Every row comes from one small tree of marks. The marks that hang from a mark follow it in brackets, in alphabetical order. Every link used is in the known rows. Which tree was each row made from?
Known rows
M[F[X[H[K[P[E]]]]]]: -60,123,-346,-133,-110,115,-7,512,-143,-227,-114,210,290,231,216,-56,88,-210,-105,-158,81,123,112
X[F H[K[P]]]: 153,-43,136,-97,71,191,191,306,-302,751,38,224,72,-4,202,-153,348,-219,-35,102,291,146,149
M[F[X[H]]]: -16,163,-255,-78,-118,66,-232,199,54,-372,-13,71,374,230,137,-26,11,-135,-144,-198,16,107,260
K[H[X[F]] P[E]]: 29,72,-216,16,-137,226,240,170,-100,627,-87,-65,-186,-6,135,-298,142,-201,22,-56,284,99,-168
Z[B[E]]: -63,66,-100,-62,-32,-11,-32,-10,122,-181,-123,-56,-143,-186,-57,46,-43,-31,137,-85,-27,135,88
E[B]: 11,-179,279,-90,-6,20,1,208,-53,-345,-9,87,-307,126,53,-41,-114,-133,12,31,26,-3,135
B[E]: -90,195,-66,-14,-84,126,-44,80,3,-13,-106,115,95,-142,23,77,-18,-33,230,-76,91,91,-80
H[K[P[E]] X]: -1,66,-177,-105,68,54,161,615,-217,505,-284,323,-463,12,79,18,250,-256,114,132,45,168,-276
B[E Z]: -126,222,-98,36,-121,194,-276,-340,97,160,-146,155,117,-264,94,127,-14,107,287,-127,139,66,-93
P[E M[F[X[H]]]]: -168,-219,-533,-309,-90,215,-364,138,-131,-327,-275,138,585,93,203,-85,184,-278,36,-208,63,9,2
P[E[B[Z]]]: -136,-228,-77,-223,-101,184,-64,20,-64,-338,-138,96,-107,11,153,3,-22,-118,115,-74,127,-68,-28
H[K[P[E[B] M[F]]]]: -167,-301,-127,-63,34,108,188,619,-328,78,-303,328,-181,120,229,-134,123,-253,34,77,53,27,-153
E[B[Z]]: -20,-173,246,-27,-39,76,-168,-121,18,-245,-44,114,-304,35,116,-7,-95,-26,58,-8,56,-18,124
P[M[F[X]]]: -181,-181,-315,-108,15,10,-428,25,-39,-269,-188,133,410,100,111,-102,70,-141,-12,-117,-92,40,36
M[F[X]]: -150,118,-327,-59,-74,-55,-223,205,75,-488,-51,56,340,220,106,-21,-68,-95,-103,-167,-86,96,152
D[B[E]]: -66,57,-182,-56,-157,7,-126,-40,-66,-12,-103,69,315,-34,36,54,87,217,73,-194,133,47,103
P[E[B[Z]] M[F]]: -249,-445,-333,-176,-120,242,-378,-4,-62,-476,-321,154,155,74,271,-103,39,-222,84,-141,81,-74,-14
H[K X[F]]: -82,-33,-64,-196,197,-51,-104,480,-42,650,-175,348,-356,-32,98,14,361,-292,124,128,38,251,-34
X[H]: 215,89,129,-14,-61,177,-13,-49,-33,179,57,8,98,7,53,17,127,-68,-39,-42,153,34,157
F[X[H[K[P]]]]: 83,138,77,-195,47,56,12,361,-258,204,-41,316,63,103,91,1,186,-165,-17,-31,68,146,58
F[X[H[K[P[E[B]]]]]]: 34,1,84,-344,6,117,43,500,-316,-46,-98,355,-40,162,163,-24,159,-279,23,-48,128,123,57

Write each row's tree
-83,-83,-340,-91,57,79,-31,621,-209,411,-392,371,-256,53,148,-47,290,-328,105,89,17,153,-256
H[K[P[E M[F]]] X]
-9,161,-204,-37,-75,46,-34,438,-107,-146,-67,213,251,236,184,-58,62,-170,-135,-117,39,140,179
M[F[X[H[K[P]]]]]
6,105,57,-277,71,30,-118,314,-162,106,-66,329,75,89,97,72,205,-157,3,-77,43,148,105
F[X[H[K]]]
-156,-73,-347,71,-179,268,89,147,-171,148,-227,-29,210,98,218,-344,19,-150,-58,-186,150,-20,-181
K[H P[E M[F[X]]]]
17,-39,-227,59,-120,274,70,93,-146,584,-262,-3,-200,-35,105,-263,155,-194,65,-57,180,29,-299
K[H[X] P[E M]]
58,-87,127,-181,104,162,52,266,-167,634,17,242,96,-27,205,-66,369,-219,2,43,247,155,208
X[F H[K]]
98,-199,143,-242,26,261,234,475,-369,508,-21,269,-11,51,268,-178,333,-345,14,82,345,127,159
X[F H[K[P[E[B]]]]]
-284,-268,-605,-294,-63,137,-357,178,-118,-410,-300,130,526,82,166,-88,113,-246,63,-173,-15,-14,-90
P[E M[F[X]]]
-14,-38,46,136,-217,296,325,50,-151,210,-91,-66,-342,47,197,-254,-93,-35,-5,-97,257,-57,-134
K[H P[E[B[Z]]]]
93,-87,3,-183,28,254,229,368,-337,688,-22,203,139,-16,233,-153,375,-270,12,61,330,126,73
X[F H[K[P[E]]]]
-283,-398,-360,-372,-70,152,-363,329,-148,-684,-310,200,291,189,216,-130,36,-345,62,-149,6,-7,9
P[E[B] M[F[X]]]
-36,75,-21,48,-26,94,-36,20,143,563,-32,-42,-251,-24,73,-160,139,-128,6,-84,151,146,35
K[H[X[F]]]
-63,9,-140,211,-125,168,24,38,-108,263,-136,-36,106,123,160,-338,-14,-60,-116,-127,71,24,-65
K[H P[M[F[X]]]]
-154,-505,-99,-311,-7,187,-181,133,-216,-303,-263,161,14,21,134,-114,117,-277,146,-26,68,-86,-103
P[E[B] M]
157,-62,200,-109,-30,231,279,488,-310,259,-97,277,-230,99,186,-42,196,-225,-5,52,231,63,44
X[H[K[P[E[B]]]]]
112,-26,-166,35,-73,149,-133,94,-228,72,-92,81,347,116,130,-207,94,-164,-64,-24,63,40,24
K[P[M[F[X[H]]]]]
61,-55,-33,135,-25,191,-32,-16,-117,865,-131,-12,-145,-45,103,-351,206,-188,21,26,194,106,-129
K[H[X[F]] P[M]]
31,-44,-46,-21,157,-5,-42,464,-212,674,-311,384,-463,-18,57,-22,310,-252,118,187,-19,174,-236
H[K[P[M]] X]
-214,-176,-307,-151,53,75,76,574,-337,154,-314,352,70,93,202,-104,176,-230,38,21,3,61,-203
H[K[P[E M[F[X]]]]]
-251,-254,-490,-326,-33,200,-294,352,-197,-184,-342,284,447,92,246,-50,247,-299,42,-175,53,38,-53
P[E M[F[X[H[K]]]]]
-38,-132,-73,-258,108,63,119,702,-283,522,-216,381,-418,46,166,-107,312,-416,147,175,157,216,-108
H[K[P[E[B]]] X[F]]
31,27,-28,-83,160,-17,90,530,-208,796,-150,330,-378,-8,107,-92,323,-293,97,205,83,247,-106
H[K[P] X[F]]
